What can hang from each mark
C: H L
T: F U
H: C Y
L: C J
A: G U
U: A H T
Y: H

Each row was made from one small tree. The marks that hang from a mark follow it in brackets, in alphabetical order. Every link used is in the known rows. Write each row's tree.
Known rows
L{J}: [-0.53  2.13  0.44 -1.24 -0.89  1.54 -2.02 -2.56  0.23 -2.09  0.52 -0.20
  3.12 -0.03 -3.31  2.39 -1.08 -0.22  2.01  0.76  0.13 -1.71 -1.17 -0.31
  0.81 -0.41 -0.41 -3.68  3.36  1.80]
T{F U{A{G} H{C Y}}}: [ 0.33  0.08 -1.80 -0.05 -1.45  2.73  1.46  3.69  0.09  3.15 -0.88 -1.11
 -3.01 -0.19  3.71 -2.99  0.06 -0.88  0.53 -1.81 -0.05 -0.38 -0.15  2.21
  0.36  1.22  0.96  2.33 -1.69  0.02]
T{U{A{G} H{C{L} Y}}}: [ 0.61 -0.20 -0.77  2.32 -0.50  1.28  1.12  1.25  0.08  3.29 -1.53  1.03
 -1.89 -0.23  4.40 -1.56  0.77 -1.05 -2.46 -0.19  0.35 -0.43  1.18  1.92
 -1.54 -1.97  0.43  3.09  2.12 -0.42]
U{A{G} H{C Y} T}: [-0.20 -2.00 -1.67  1.07 -0.28 -1.12 -3.86  1.90  0.16  4.42 -2.26  0.36
 -1.05  0.72  4.03 -0.53  0.74  0.26 -4.06  1.57 -1.09  0.19 -2.27  0.59
 -0.48 -1.56 -0.58  1.24 -2.55 -2.33]
H{C{L}}: [ 0.11 -0.34  2.12  1.04  0.64  0.01 -0.12  0.40 -0.34 -3.62  0.85  1.79
 -0.20  1.41 -0.24  1.93 -0.26  0.56 -0.24 -2.02  2.43 -0.96 -0.15  0.17
 -1.26 -0.57  0.59 -0.55  3.65 -0.73]
A{G U{H T}}: [-0.18 -2.54  0.59  0.90  1.61 -0.62  1.07 -1.46 -0.04  6.89  1.00 -0.68
  3.25 -0.27 -5.14  0.72  1.07  0.90  1.49  3.91 -1.91  1.90 -0.25 -2.41
 -0.28 -0.05 -1.78  0.42  1.14 -0.16]
T{F U{A{G} H}}: [-0.07  0.14  0.76 -0.92 -0.68  0.50  3.44  2.44  0.15  1.11 -0.39  0.38
 -0.18 -0.87 -0.86 -1.73  0.30 -1.72  3.14 -1.22 -0.68  0.66  1.25 -0.05
  1.02  2.19 -0.38  2.54 -3.26  1.46]
C{H L}: [ 0.40 -1.10  2.17  1.11  2.63 -2.41  2.05 -3.53 -0.22 -5.89  1.61  0.95
 -0.45  0.29 -1.81  2.80 -0.76  1.46  0.00 -3.29  1.98 -0.96  2.30 -1.63
  0.09  0.52  0.01  1.14  4.08  0.93]
T{F U{H}}: [ 0.40  1.91  1.24 -1.03 -2.12  0.69  3.89  0.87 -0.16 -4.07  1.10 -0.25
 -0.56 -0.69 -2.15 -0.50 -0.07 -1.14  3.87 -1.06 -0.54  0.96  2.05  0.84
  1.00  2.98 -0.49  0.54 -3.32  0.99]
T{F}: [-0.49  0.93  1.20 -2.49 -0.28  0.07  2.43  1.59  0.03 -4.53  1.99 -0.44
  0.68  0.31 -3.82  1.39 -1.53  0.28  3.83 -1.63  1.12 -0.45 -0.67 -0.51
  1.96  3.16 -1.09 -2.78 -0.77  1.37]
L{C{H{Y}} J}: [-0.37  2.86 -1.96  0.07  1.01  1.34 -3.28 -5.93  0.37  0.84 -0.58 -3.53
  0.36 -0.21  0.73  0.19  0.52  1.17 -1.03 -2.21  3.23 -2.83 -0.19 -0.61
  0.60 -1.02  2.27 -3.88  5.88 -0.13]
Y{H{C}}: [-0.21  1.01  1.67 -0.93  0.90 -1.45 -1.45 -1.26 -0.87 -4.78  0.47 -1.48
 -0.74  1.61 -1.68  3.53 -0.51  0.18 -1.15  1.37  2.18 -1.55  0.43  0.89
 -1.33  1.39 -1.34 -0.87 -0.08 -1.58]
T{U}: [-0.13  0.87  0.76 -1.19 -2.11  0.68  4.04  0.13 -0.12 -3.89  0.80 -1.83
  1.35 -0.58 -2.90  3.01  0.31 -0.67  0.57  1.79  0.02  1.09  1.23  1.08
  0.14  2.33  0.65 -0.13  1.05  1.41]
Y{H{C{L{J}}}}: [ 0.00  1.26  2.11  0.42  2.28 -0.30 -2.40 -3.89 -0.49 -5.00  0.57  0.36
 -0.73  1.33 -1.81  0.75 -0.47  0.17 -0.27 -0.52  1.76 -3.28  0.84  0.10
 -2.10 -2.26  0.37 -0.64  4.13 -0.70]
H{Y}: [-0.31  1.61 -1.71 -0.99 -1.31  0.33  0.59 -0.07  0.11 -2.76  0.95 -1.48
  1.00  0.18 -0.24  4.26 -1.94  0.77 -1.56  1.53  1.35 -0.92 -1.11  1.09
  0.99  0.26 -2.51 -3.92  3.60  0.55]
U{A H T}: [-0.22  0.10  1.18 -0.86 -0.47 -4.25 -3.36  0.33 -0.11 -2.85 -1.75  3.12
  1.52 -0.45  1.53  1.36  0.73 -1.02 -2.29  1.92 -1.68  1.40  0.07 -1.03
 -0.17 -1.23 -0.28 -0.19 -6.51  0.04]
U{H{C Y}}: [ 0.36  1.62 -1.65  0.59 -0.76  0.71 -3.28 -0.28 -0.71 -0.85  0.02  0.42
 -0.88  0.81  3.64  2.22 -0.58  0.45 -1.72  0.62  0.96 -1.40 -0.76  2.43
 -0.49 -0.44 -2.17 -1.64  0.34 -2.22]
C{L}: [ 0.03  0.33  2.41  0.73  1.02 -1.16  2.56 -1.44  0.00 -5.38  1.52  2.57
  1.50  0.24 -3.24  3.14 -0.81  0.22  0.66 -0.31  1.67 -0.72  0.90 -0.89
 -0.08 -0.91 -1.48 -1.15  3.80  0.81]
U{T}: [-0.59 -0.74  1.51 -1.19 -1.40 -2.69  0.94 -0.53  0.19 -4.10  0.49 -0.68
  2.43  0.18 -4.60  3.70 -0.06  0.52 -1.03  2.54 -0.83  2.03 -0.56 -1.63
  0.34  2.02 -0.19 -2.68 -1.57 -0.13]
C{H{Y} L{J}}: [ 0.55  0.80 -1.56  1.55  1.35  1.18 -0.78 -5.87  0.30 -3.56  1.27 -1.03
 -0.83 -0.42  0.57  0.35 -1.40  1.52 -1.12 -3.07  1.27 -3.14  1.25 -0.95
  0.40 -2.38  0.68 -0.59  8.09  1.28]
A{U{T}}: [-0.55 -1.78  0.84 -1.43  0.66 -1.03  2.12 -0.79 -0.02  0.89  1.08 -1.54
  3.87 -0.79 -4.23  2.12  0.11  1.01  0.18  3.08 -0.99  2.30  0.15 -1.39
 -0.31  1.03  1.73 -2.34  1.80  1.72]

Which tree is each row?
[ 0.12 -0.90  1.06 -0.95  1.04 -0.01 -0.33  0.90 -0.35  1.88  1.03 -0.28
  0.31 -0.04 -0.99 -1.53  1.02  0.73  1.97 -0.21 -0.97  1.34 -0.16 -0.63
 -0.75  0.90  2.19 -0.21 -2.55 -0.03] : A{U{H{C} T{F}}}
[-0.34  0.74  1.10 -2.94 -1.52  0.44  4.15  3.25  0.32 -4.52 -0.21 -1.15
  0.05 -1.07 -0.02 -0.68 -0.17 -1.50  1.84 -1.15  0.24  0.78  1.25  0.99
  1.28  3.06  2.39  0.51 -2.17  3.06] : T{F U{A}}
[-0.45 -1.72  1.38 -1.00  0.50 -2.94 -1.13  1.87  0.43  1.50 -0.93  1.79
  0.75  0.02 -1.86 -1.95  0.44 -0.52  1.70 -0.69 -1.92  1.72 -1.14 -1.97
  1.26  1.02 -1.25  1.14 -5.73 -0.15] : U{A{G} H T{F}}
[ 0.00 -0.63 -1.89  0.94  0.37  0.68 -4.44  2.43 -0.35  4.82 -1.76  0.68
 -0.87  0.84  5.27  0.13 -0.57 -0.08 -2.56  0.64  0.76 -2.01 -1.91  1.60
 -0.14 -1.79 -2.49  0.69 -0.62 -1.71] : U{A{G} H{C Y}}
[-0.25  0.42  0.99 -1.71 -0.29 -3.13 -2.06  1.53  0.04 -3.31 -1.10  2.41
  0.39 -0.52  0.37 -0.70  0.14 -1.12  0.23 -0.90 -1.68  1.71 -0.18 -1.30
  1.05  0.56  0.06  0.14 -7.92  0.26] : U{A H T{F}}
[ 0.34  1.29 -0.87  1.05 -0.35  3.41 -2.13 -1.69  0.20 -1.09  0.67 -0.12
 -1.25  0.82  1.62  0.32 -1.09  0.91 -1.30 -0.77  1.64 -3.17 -1.35  1.71
 -0.90 -3.57  0.74 -2.37  7.38 -0.38] : H{C{L{J}} Y}
[ 0.09 -2.51  2.37  0.97  1.80 -1.67 -1.71  2.52  0.33  1.32 -0.90  3.40
 -1.92  0.95  0.47 -3.60  1.40 -0.11  0.75 -2.76 -1.05  1.28 -0.91 -1.86
 -0.49 -1.05  0.88  2.64 -3.73 -1.52] : U{A{G} H{C{L}} T{F}}
[ 0.13 -0.61 -1.78  1.05  1.65  2.03  1.39 -1.28 -0.28  8.00  1.33 -1.17
  2.15 -0.57 -1.53  0.76 -1.10  1.04  1.33  3.04  0.02 -0.85 -0.75 -0.08
  0.15 -0.98 -3.72 -0.46  5.01  0.78] : A{G U{H{Y}}}
[ 0.60 -0.50 -1.17  1.49  1.96 -0.60  2.77 -3.62  0.07 -5.24  1.59 -0.30
 -1.54  0.10  0.73  2.25 -1.79  2.07 -2.22 -2.54  2.54 -1.87  1.81 -0.68
  0.31 -0.61 -0.42 -0.02  6.77  0.74] : C{H{Y} L}
[-0.59  2.66  0.06  0.00  1.78  0.01 -3.00 -6.37  0.16 -0.13 -0.46 -2.63
  1.17  0.11 -1.26  0.22  0.88  0.66  1.07 -2.31  2.42 -2.20 -0.09 -1.31
  0.27  0.18  2.85 -2.87  3.60  0.28] : L{C{H} J}
[ 0.67 -0.05 -0.96  1.27  1.29  1.76 -2.99 -3.04 -0.01  4.14  0.25  0.52
  0.46 -0.30  1.82 -2.04  0.68  0.76 -1.10  1.66 -1.17 -0.47  0.06 -0.33
 -1.89 -4.67  2.54 -0.72  4.74 -0.26] : A{U{H{C{L{J}} Y} T}}
[ 0.99  2.24 -1.35  2.12 -1.88  3.04 -0.93 -2.23 -0.06 -1.14 -0.26  0.13
 -1.55 -0.34  2.86 -1.26  0.44 -0.75 -1.04  0.06 -0.35 -1.46  1.93  2.26
 -1.76 -3.02  1.14  0.85  4.31 -0.48] : T{U{H{C{L{J}} Y}}}
[ 0.31  2.36 -1.84 -1.62 -1.59  1.10  2.41  1.99  0.14 -2.70 -0.79 -0.01
 -1.56 -1.43  3.52 -1.80 -0.72 -1.48  0.48 -0.85 -0.02  0.05  1.95  2.12
  1.09  0.67  0.42 -0.18 -3.20  1.73] : T{F U{A H{Y}}}
[ 0.23  0.63 -1.56 -0.45 -1.23  1.89  2.93  2.57  0.37  1.73 -0.55 -0.63
 -1.36 -0.84  1.46 -2.77 -0.56 -1.13  1.57 -0.62 -0.58  0.01  0.59  1.06
  1.49  1.13 -0.98  1.57 -1.37  1.47] : T{F U{A{G} H{Y}}}
[-0.05  0.16 -1.76 -1.07 -0.83 -1.06 -3.81  3.27 -0.01 -0.90 -1.72  0.83
 -2.19  0.26  5.25 -2.49 -0.12 -0.16 -2.64 -1.26 -0.75  0.66 -1.40  0.98
  0.33 -0.53  1.25 -0.13 -5.66 -1.33] : U{A H{C Y} T{F}}
[ 0.17 -0.39  0.60 -0.62 -0.44  1.58  1.38  3.71 -0.14  2.70 -0.64 -0.37
 -1.80 -0.01  1.69 -2.62  0.94 -1.48  2.28 -2.19 -0.41  0.41  0.56  1.23
  0.17  2.23  0.95  3.58 -3.85  0.12] : T{F U{A{G} H{C}}}
[-0.08  0.39 -1.81  0.60  0.67 -0.01 -2.23  0.51 -0.03  3.29 -1.22  1.16
  0.71 -0.23  3.07  1.09 -1.31 -0.46 -1.93  1.19 -0.01 -1.65 -1.30  0.46
  0.65 -2.13 -4.01 -0.10  0.13 -0.08] : U{A{G} H{Y}}
[ 0.35 -0.57  1.95  0.98  0.43 -1.61 -0.17  0.81 -0.02 -3.67  0.87  3.04
 -1.90  0.96 -1.22 -1.52  1.02  0.19  1.29 -2.29 -0.42  1.58  0.44 -1.17
 -0.60 -0.21  0.84  1.07 -3.36 -2.02] : U{H{C{L}} T{F}}
[-0.35  2.08 -1.74  0.42  1.36 -0.80  0.73 -3.52 -0.05 -1.17 -0.04 -3.24
 -0.42  0.34  1.09  2.19  0.45  1.69 -2.26 -2.00  4.27 -1.35  0.13 -0.27
  0.37  1.16  0.98 -3.08  3.29 -0.63] : L{C{H{Y}}}
[-1.02 -2.52  1.85 -2.18  0.02 -1.91  1.17  3.03  0.79  0.84 -0.37 -0.70
  1.07  0.29 -4.09 -0.45 -0.18  0.11  0.90 -0.62 -1.08  1.73 -1.95 -2.26
  1.78  2.23  0.15 -0.28 -3.17  1.15] : U{A{G} T{F}}
[-0.11 -3.17  1.23  1.21  1.25  0.52  0.12 -0.40 -0.27  7.97  0.51 -0.83
  2.00  0.54 -2.85 -0.06  1.33  1.00  0.78  2.89 -1.62  1.62 -1.11 -1.25
 -1.39  0.18  0.20  1.53  1.23 -1.66] : A{G U{H{C} T}}
[-0.78 -3.71  0.94 -0.20  1.05 -0.11  3.70 -0.23  0.34  6.38  1.42 -2.71
  3.85 -0.19 -6.90  1.69  0.67  1.45  1.36  4.10 -1.13  2.21 -1.17 -2.72
  0.05  1.42 -0.08 -0.69  3.91  1.25] : A{G U{T}}
[-0.38 -2.20  1.59 -0.29  0.32 -1.61 -2.82  3.57  0.14  2.71 -1.07  1.40
 -1.08  1.04  0.68 -2.59  1.08 -0.33  0.50 -1.12 -1.46  0.92 -2.04 -0.95
  0.33  1.08  0.46  2.05 -6.16 -1.71] : U{A{G} H{C} T{F}}
[ 0.27  1.84  0.11 -0.44 -1.48 -0.68  1.15  0.34 -0.39 -3.17 -1.44  1.45
  1.00 -1.31  2.72  1.28  0.65 -2.13 -0.75  1.46 -0.92  0.47  2.07  1.44
 -0.42  0.41  0.53  1.63 -3.48  1.66] : T{U{A H}}
[ 0.45  1.36 -1.97  0.02 -2.05  1.17 -0.85  1.65 -0.38 -0.80 -1.97 -0.12
 -1.43 -0.61  7.07 -0.05  0.45 -1.57 -3.56  1.22 -0.15 -0.43  1.06  3.32
 -0.97 -0.86  1.45  1.39 -2.00 -0.21] : T{U{A H{C Y}}}
[ 0.66  2.25 -1.20 -0.38 -2.06  2.81  1.91  1.88 -0.24 -2.02  0.65 -1.92
 -3.53 -0.04  2.46 -1.68 -0.08 -0.49  1.18 -1.49  0.13 -0.18  1.26  2.93
  0.03  1.75  0.88  0.44 -1.12 -0.50] : T{F U{H{C Y}}}
[ 0.48  1.56  0.91 -0.73 -1.85  1.88  1.84  1.88 -0.43 -2.61  0.60 -0.91
 -1.98  0.14 -0.13 -1.49  0.53 -0.96  3.09 -1.76  0.08  0.54  1.76  1.89
 -0.02  3.12  1.55  1.33 -3.30 -0.35] : T{F U{H{C}}}
[-0.27 -1.29 -1.71  0.47 -0.67 -2.10 -2.05  0.44  0.37  3.31 -1.62  0.85
  0.74 -0.37  1.36  0.60  0.05 -0.19 -3.38  3.04 -1.54  0.63 -1.68 -0.82
  0.44 -1.87 -2.51  0.14 -2.27 -0.92] : U{A{G} H{Y} T}
[ 0.22  0.41 -1.92  0.68 -1.48  1.02  1.90  0.39  0.06  3.24 -1.32 -0.67
 -0.02 -1.07  2.57  0.17 -0.11 -1.31 -1.90  1.94 -0.81 -0.15  0.72  1.50
  0.03 -0.51 -1.76  2.16 -0.09  0.92] : T{U{A{G} H{Y}}}
[ 0.47  0.79 -0.49  0.66 -0.83  1.08 -2.88 -0.87  0.50 -1.51  0.29  1.89
 -2.39  0.53  0.92 -3.59  0.35  0.53  0.13 -2.94 -0.59 -0.37 -0.25 -0.25
 -0.53 -2.75  1.89 -0.84  0.67 -1.80] : U{H{C{L{J}} Y} T{F}}
[ 0.23 -3.50  1.53  1.63  2.89  1.01  1.77  0.58  0.23  6.53  1.78  0.70
 -0.08  0.65 -4.01 -2.88  0.88  1.36  3.58 -0.99 -0.99  1.39 -0.14 -2.34
 -0.96 -0.40  0.97  2.05  1.55 -0.53] : A{G U{H{C{L}} T{F}}}
[-0.08 -1.75 -1.83  0.03  1.03  1.09  2.81 -0.05  0.38  7.36  1.67 -1.89
  1.02 -0.45 -3.72 -1.41 -0.51  1.32  2.11  2.14 -1.28  1.38 -0.84 -1.78
  1.08  0.71 -1.69 -0.36  1.76  0.37] : A{G U{H{Y} T{F}}}
[-0.51 -1.67  1.03  0.38  0.41 -3.27 -2.40  0.59  0.16  1.84 -1.69  1.91
  2.01 -0.04 -0.59  0.43  0.74 -0.91 -0.94  2.18 -1.89  1.44 -1.06 -2.16
  0.13 -0.62 -2.23  1.11 -4.34 -0.64] : U{A{G} H T}
